Each row comes from the steps of one path. Every step used is in the known rows, and no mark comes twice. Write the path behind each row, first mark first.
Known rows:
dediv/kopug/nopoza/bapi/sapafis/mepi/rafe: [  0 -27   4  18   7 -15  10  -9  32 -10   2   3  -9 -14 -24   8 -12 -46
   9 -39   6   7  30 -35  18  -1  -9  23  -9  -8  19  38  -2   3   9   8
 -22 -31]
kopug/nopoza/bapi/lototup/figo: [ -1  19  16 -32 -25   3   8  -8  41  12   5 -33  -2 -20 -14   5  -2 -25
   1  -7  13 -10 -20 -16  20  -6   0  12  37  21 -11  18  -1  -2 -48  20
 -43  -4]
nopoza/kopug/dediv/zikunot/rafe/mepi: [ 45  25 -23 -11  44 -29 -19  11 -22  -3  -4  18  -7  26  -4   9   0  12
 -10   0   8  -6  -6  30  11  -1   6 -15  29 -13  -9  -4   3 -20  12 -36
 -13  -4]
nopoza/kopug/dediv: [ 25  -2   3 -19  22   9  -5  13   6  12   9   5 -15  19 -16 -11   1 -25
 -10   2  20   6 -18  -6   8 -15   1 -24  36   3   1  11  -9 -10 -19   3
 -37  11]
rafe/mepi/sapafis/bapi: [-32  -5   5  22 -17   5  -4  -5 -12  11  -2  -3  14   1   6  -2   6  24
 -17  14   2  -7   0  22 -14  -4  -1   1  -4  11   5   7  -7  -1   3   1
   6   3]
rafe/mepi/sapafis/bapi/nopoza/kopug/dediv/zikunot: [  9  30 -23  -2  30   5  -5  19  -4 -20  -7  -7   3   1  17  -6  -5 -27
 -11   7   8 -41  -6  38  20  15  23  -3  12 -25 -10 -11   1 -20  10 -13
  12  12]
kopug/nopoza/bapi/sapafis/mepi/rafe/nide: [  1 -39  21   1  -1  -4  30 -17  11  -5  -5  -9 -20 -15 -28  12  -5 -36
   1 -24 -10  20  33 -39   0   7  15 -11 -15   2  -6   0 -13   7   9   3
   2   1]
kurana/rafe/zikunot: [ -8 -10  -3   1 -13   5  17   0 -30  14 -16 -16  -1  -6  -3   1  -1  28
  17   1  -1  26   5   8 -33 -30 -20   0   4   0   2  -6   9 -10  -1 -16
  11   6]
nopoza/kopug/dediv/zikunot/rafe/mepi/sapafis/bapi: [  8  32 -30   2  37 -31  -8  13 -26  -9   4   1  10  22  -2  -3  10  14
 -26   3   2 -29   2  31  15   7  20 -21  18 -16  -2  15  -2  -3  24 -19
  15   1]
nide/rafe/mepi/sapafis: [ -4  -9   3  37 -10  12 -23  -3 -20  18 -13  26 -10   0   6  15  -4  18
  -5  11   1   3  -8  27 -21   2 -20 -12  -3   5 -12   2 -17   7  -2  -1
  -6 -15]
mepi/sapafis/bapi/nopoza/kopug/dediv/zikunot: [  2  30 -25  -4  21   0   9  25  12  -8   5  -8   8   5  20 -21  -1 -31
  -9   4   6 -37  -9  17  29  17  22  -2  10 -19   4   3   4  -8  -2   6
  21  20]
rurip/sapafis/bapi/nopoza/kopug: [-24  13   8 -21  -1  22   5 -10  15 -28  22 -20   0 -17  -5  -3   1 -36
   4   5 -13  -3  -5 -13   7  13  21  -7 -19   2  -7  -8  11   6  -3  28
  22  -8]
zikunot/rafe: [  9  -4  -2  -2  -1 -25  -4  -4   3  15  12  20   5  21   0   1   7  45
   9   3  -5  27  -1 -19  -5  -7 -11   0  -8  14  10   5   9  15  -9  -6
  -3  -1]
diza/lototup: [ 11 -13   5   5 -14  12   4  13  19  38  14  -4  22  -1   8   3  -7  16
  19   4  11  -2 -42   3  -4  -7  -8  16   8  15   4  -5  11  -8 -17   6
   3  18]
lototup/diza: [ 11 -15   4  -7 -21 -28   8   6  16   2  12   6   1   1 -14 -11  12  22
  -9  15   7   5   6 -14 -14 -26 -22  14  21  20  23  -1   2   5 -11   2
 -45  11]
nide/rafe/kurana: [-24 -15  12 -10 -20  35 -20  -4  -4  32  20   4 -18   6   9   5 -11   2
  -1   8 -20  12 -18  13 -35   3 -18 -15   9  12  -6 -23  -9 -15  10 -10
  14 -10]
rurip/sapafis/bapi/lototup/figo: [-23  33  26  -3 -52  37 -12 -15  36  23  11 -10  16 -30   2 -14  10 -32
 -26   4  -4 -14 -23   0 -21   4   7   9   9  16   0   9 -10  16 -26  34
  10  -5]
nopoza/bapi: [-20 -17   4 -31  -8  -9   7 -14   2   8   2 -22   1  -5  -6  -4   5  19
 -22   6  -1  18  -5 -12   1  -7  -4  15  11  30   5  15   4  -3 -19   3
 -11  -6]
rurip/sapafis: [ -2 -18  18  28 -15  12  -3  -8  27  15   7   8   2 -11   0   3   8   2
  -4  12  -3  11 -13 -10 -19  -9 -12  -5   7  27  11  17  -5  10 -26  15
   6   1]
kurana/rafe/mepi/sapafis/bapi/nopoza/kopug/dediv: [  5  15 -10 -16  40  20  -3   8 -22 -30  -9 -15 -14  -6  -5  -5  -5 -18
  11  -2   8  -7  11  -4  15  -3  22 -36  13 -43 -27  -4   1   3  23   1
 -10  -1]
lototup/figo: [  7  12   5 -14 -35   3 -10   0  20  40 -19   7  -1  15  -7  -4   2   6
 -15   0  13  14 -16   7 -15 -15 -17   7  29  26   5  13  -5   6 -46  10
 -36   8]
dediv/kopug/nopoza: [ 13 -12  10  32  -2 -18   6  16  38  18  17  -4 -10   7  -8   8 -11  -6
  41  -3  21  -1  12   1  20 -30 -32  17  -1  11  27  17  11 -22 -15   4
 -37 -11]
nopoza/kopug: [ 12   4   5 -25  -1  10   1  -1 -10   7   5  -1  -6  18 -14  -3  -3  -1
   2  -1  12  11 -16  -8   6  -9 -11  -2   6  19   2   7   0  -6 -15  13
 -21   3]
rafe/zikunot: [-12 -11   1   8 -21   6  14   7 -12  16   3  -6   8  -1   0  -1   2  17
   1  10   5  13  -9  24 -34 -21 -15  12  -2  20  10  -8  -1 -20 -23 -17
   4  17]
bapi/nopoza/kopug/dediv/zikunot/rafe: [ 48  32 -28 -24  46 -24  -6  21   9 -15   8  16  -5  22  12  -3  -4  -6
  15  -4   1  -8  -6   0  28  14  15  -4   9 -24  -6 -16  14  -4  -2 -17
   1   7]
zikunot/rafe/nide: [ 25  -9  14  -8  -2 -16   7   1 -15  18  15   4  -4  23  -8  -1   7  49
  15   9  -9  28  17 -15 -13  -5  -4  -9 -27  17  -1 -18   0  14   3 -14
  10  19]
rurip/sapafis/mepi/rafe: [  3 -43   9  41  -9   9 -15 -18   9  -2 -28  31   8  -7  -8   4   7 -26
 -13 -25  -7  -1  -6 -11 -20   4 -13 -13   8   4  17  30 -15  19  -3  15
   6 -22]
dediv/zikunot: [  6   4  -5  10 -19 -13  -1   4   9  30 -19   8  10  10  27  -2  -1  20
  -6   8   4  -3 -10  24  -3  -1 -20  31   8  21  20  -6   8 -18 -13  -6
  17   8]
figo/lototup: [  0 -17  17  24 -26   6   3   7  19  11  -7  11  -1  -1   5  11   6  12
   2   8  -2   0 -23 -29   7 -10 -17  13   6  14   8   0  -8   4   7  13
   9  18]
nide/rafe/mepi: [ -8  -9   8  10 -11  11 -30 -13 -21  20 -15  29 -21  -2   7  20  -9   5
  -4  15  -5  20  -6  31 -24   1 -17  -7  -5   4 -11 -29  -7 -11   1  -8
  -9 -31]
bapi/sapafis/mepi: [  1 -12  24  13 -30  20   2 -10  19  32  -5  46   1 -10  15 -11  -3 -20
   1  -9 -12  34  12 -28  -7   6  -5  25 -13   1  13 -10   1   9 -13  -3
  -6   7]

Write each row's path:
[ 14  40 -30 -32  46 -25 -15   7 -14 -29   2   3  -3  12  12   2  -6 -11
   0   5 -10 -17   7  30  21  20  34  -6  -2 -35 -14 -37  17 -20  28 -32
  14  -8]	sapafis/bapi/nopoza/kopug/dediv/zikunot/rafe/mepi
[ 26  35 -21 -14  35 -22  18  26 -14 -15  22 -17   1  16   4 -19   5  -1
   3   3  -9 -28  21   5  24  20  36 -18 -21 -25 -12 -17   3   7  22 -13
  44  32]	mepi/sapafis/bapi/nopoza/kopug/dediv/zikunot/rafe/nide
[ 25 -28  12  10  -5  12   3   0 -13  12  -6   0  -6  24 -12   6   3  20
  -5  -3  10  13   0  -3 -32  -7 -11 -21 -18  19   4  -6 -21   7  10   7
   8  14]	mepi/rafe/nide
[-20 -21   8 -13   0 -29  22 -10  25   4   5 -30 -11  -9 -14  13  -1  -1
   6   4   4   9   0 -18  20 -13  -4   2  22  26   3  14  11 -15 -28   7
 -26 -10]	kopug/nopoza/bapi
[ -7 -17   4  -3   7 -34  13   3  28  -2  15 -36 -10  -7 -18   8  -7  -5
  19  -5  14  -1  15  -9  29 -24 -20  22   5  18  16  32  13 -23 -15   1
 -35 -23]	dediv/kopug/nopoza/bapi
[ -6  13  -2 -38  21  11   3  10  13 -12  16  -5 -11   2  -3 -18  -4 -47
  -3   5   4  -4  -7  -5  17   5  26 -16   5 -18  -5 -24  11 -14  -2   9
 -11   2]	sapafis/bapi/nopoza/kopug/dediv
[-33   5  -5  18 -10  16 -20 -10 -11  -5  -4  13  -8 -15  19  11 -10  -7
   2  15 -14  -5   5  26 -13  26   6  -6 -34 -19 -17 -32  -1   5  11   5
  19 -23]	nide/rafe/mepi/sapafis/bapi/nopoza
[-21 -17  18 -20 -21   5   9 -25  12  11  -4  13   2 -24   2 -14   1 -20
 -20 -12 -19  33  15 -37   3  11   5  33  -6   8   2   6   1  10 -14  -2
  -5  -6]	nopoza/bapi/sapafis/mepi
[ -5  24 -10  -8  22   6   2   9  27 -19   9 -13  -1 -19  12 -12   0 -58
 -15  10  -8 -30  -6  18  16  15  30 -10  12 -15  -1 -11   9 -15   1   7
  31  -2]	rurip/sapafis/bapi/nopoza/kopug/dediv/zikunot
[  9 -22  10  16 -27 -29  13  12  23 -13   5   7  -3  -9 -14   7  16  15
  -6  16   1 -10  -8 -40   4 -26 -22  20  25  12  18   1  -6  12  16  11
 -23  21]	figo/lototup/diza
[-35  -2  13   8 -15  14   0 -10  35  -9  14  -6   6 -28  15  -4   3 -20
   4  12 -20   1   0  -6 -10  12  14   3 -25   4   3 -15  11   8  -8  19
  29  -6]	rurip/sapafis/bapi/nopoza
[-19  -1  14 -21 -10   9  14 -16  27  14  21  -8  -1 -16  -4  -7   4   9
 -25   6  -9  39   3 -37 -11   4   6  23  -5  26   0  12  -5  14 -19   7
   0   6]	nopoza/bapi/sapafis
[-21   5  -5  15  -1 -20  -8  -8 -20  -1  12   8  17  13  -1   3  14  54
  -8   9 -10   1   8   5 -10   3   6  -9 -15   4   2  11   1  18  15  -8
  12  -3]	zikunot/rafe/mepi/sapafis/bapi
[ -3 -38  -8  19 -17   5   2  -4 -33  -1 -31  18  13   0 -11   2   1 -13
  -4 -26   1   1  -4  20 -35  -6 -16   4  -2  -4  17   1  -6 -11  -2 -17
   7  -8]	sapafis/mepi/rafe/zikunot
[-21   1   1  13  -7  13  -4   0   5 -12  -1   0  12  -8  19   4  -2  12
   7  10  -4  -6   5  13  -4  12   8   4 -24  -5  -6 -17   1   3   2   0
   8   7]	rafe/mepi/sapafis/bapi/nopoza
[-28  20  16  26 -29  38 -24 -13 -21  13  11  11   4 -23  18   0  -3  -7
  -8  12  -7 -16 -13  26 -18  23   1   1 -25 -10 -13 -19 -15   7  19  12
  23 -21]	nide/rafe/mepi/sapafis/bapi/lototup
[ 15 -34  19  14   6  -9  21  -6  13  -9   6 -12 -19 -13 -34   9 -13 -41
  13 -31   1  10  47 -30  11  -4  -3  10 -30  -7   7  18  -9  -1  23  -1
  -6 -14]	dediv/kopug/nopoza/bapi/sapafis/mepi/rafe/nide
[ 24 -45  17  11 -13   7   0  -8 -28  10 -34  17  -4  13 -10  -1  -1 -11
   0 -21   0   7  14  -3 -19   0 -13 -10 -18   0   9 -13 -15   3  15  -4
   6   2]	sapafis/mepi/rafe/nide
[  8 -39   2  17 -14   2 -13 -10  -9   9 -39  37   8  15  -2  -1  -1 -13
  -5 -27   4   5  -4  -7  -9   1 -18   0   4  -1  19   9  -5   5   2   5
 -11 -15]	sapafis/mepi/rafe
[  7 -11   9  -2   2   8 -15 -11 -24  10 -30   2 -11   1   8  13  -5  35
  17   2   5  29   8   3 -17 -19 -21  -7  10  -4  -9  -9   6  -5  12 -11
 -16 -14]	kurana/rafe/mepi
[-25 -25  -7  -4 -10  10  18 -19 -16 -11 -10   2   7 -23 -20  -1   2 -23
 -30 -28 -11  21   8 -11 -36   5   9  17 -10   0   2  12 -13   6   2 -14
  19  -4]	nopoza/bapi/sapafis/mepi/rafe/zikunot
[  6  -8  14 -22 -11 -31  27  -4  36 -24  36 -38  -3 -34 -20   2   7 -11
   8   8   5 -14   2 -35  19 -14  -4  21  30  16   5   0   5  -1 -14  12
 -52   0]	kopug/nopoza/bapi/lototup/diza
[-19  18  -1 -45  -2  12   6  -4  -1 -20  13 -14  -2   3   1 -10  -7 -24
  10   3  -2   2  -3  -7  15  12  15   6 -24  -3  -6 -25  16  -9   2  18
   4  -3]	sapafis/bapi/nopoza/kopug
[-28  -2   3  14  -9   5  -4 -11 -29   6 -21 -13   7  -4   6   0   4  36
  -1   3  -1   6  16   5 -15 -13  -6 -12   2  -8  -4  10   2   9  25   4
  14  -9]	kurana/rafe/mepi/sapafis/bapi
[ 12  38 -34  -8  36 -28   6  22   5 -19  18   0  11  16  15 -18   5  -3
  -2  -3  -5 -30   1   2  34  24  31  -9  -2 -28  -2   7  11   8  12  -4
  27  15]	mepi/sapafis/bapi/nopoza/kopug/dediv/zikunot/rafe
[ 11 -13   5  34  -6  10  -8   3  -4  12  -8  13   8   7   4   9   2  35
   0   7  14   3  -8  12 -10 -12 -17  -2   7  17   3  19 -14   2 -16  -7
 -16  13]	rafe/mepi/sapafis
[ 57  31 -33   6  56 -18 -11  26  -4 -30   1  18   4  19  10   8  -1  12
  11  -4   7 -23  -5  15  26  14  15 -16  12 -29 -19   2  -3   4   4 -30
  -6  19]	bapi/nopoza/kopug/dediv/zikunot/rafe/mepi/sapafis
[  0  44 -32 -12  22 -23  -5   4 -27 -36   4  -7  18  14  14   6  -1  25
  11  -3 -11 -25   7  23  25  29  21   9 -27 -18 -13  -7  14   4  26 -12
  32   1]	dediv/zikunot/rafe/mepi/sapafis/bapi/nopoza/kopug
[ 14 -13   2  26   1  10  -6  -2 -23   9 -27   2   1   2   6  10   2  46
  14   1  10  13   8  -7 -13 -19 -23 -15  12  -3  -8  22  -6  16   7  -3
 -10   3]	kurana/rafe/mepi/sapafis
[-10  17  -4 -17   7  22  -1   2 -18 -30   5 -13   3   3  -2   2  -4  -5
   8   3   4 -13  -3  10  11  13  16  -6 -20  -9 -17  -9   0   0   9  10
  -1   6]	rafe/mepi/sapafis/bapi/nopoza/kopug
[  9  29 -26  -9  40   4  -5  13 -22 -24 -25 -18  -5  -4  19  -6  -7 -17
   5  -2   4 -28  10  23  21   8  19 -15  16 -44 -21  -8  10 -10  31 -10
  18   1]	kurana/rafe/mepi/sapafis/bapi/nopoza/kopug/dediv/zikunot
[-16  17  -5 -18  -3  14  12   6   1 -19  15 -16   8   5  -1 -14   1 -11
  10   0   3 -13  -5 -14  19  15  14   1 -23  -2  -3   5   6  11  -3  26
   9  13]	mepi/sapafis/bapi/nopoza/kopug
[ -8  18  -8 -24  16  21   1  -6 -35 -34 -14 -23  -4  -4   1   5  -6   6
  22  -5   1  -1  15  -7  11   4  11 -17 -16 -30 -26  -3   9  10  28  12
   6  -9]	kurana/rafe/mepi/sapafis/bapi/nopoza/kopug
[ 24  12 -20  37   6 -31 -12   5 -14   8  -7  22  22  20  19  12   9  65
  -1   2   0 -13   0  26   0   6 -12  10   2   8   6  16  -1  10   4 -26
  17   9]	dediv/zikunot/rafe/mepi/sapafis
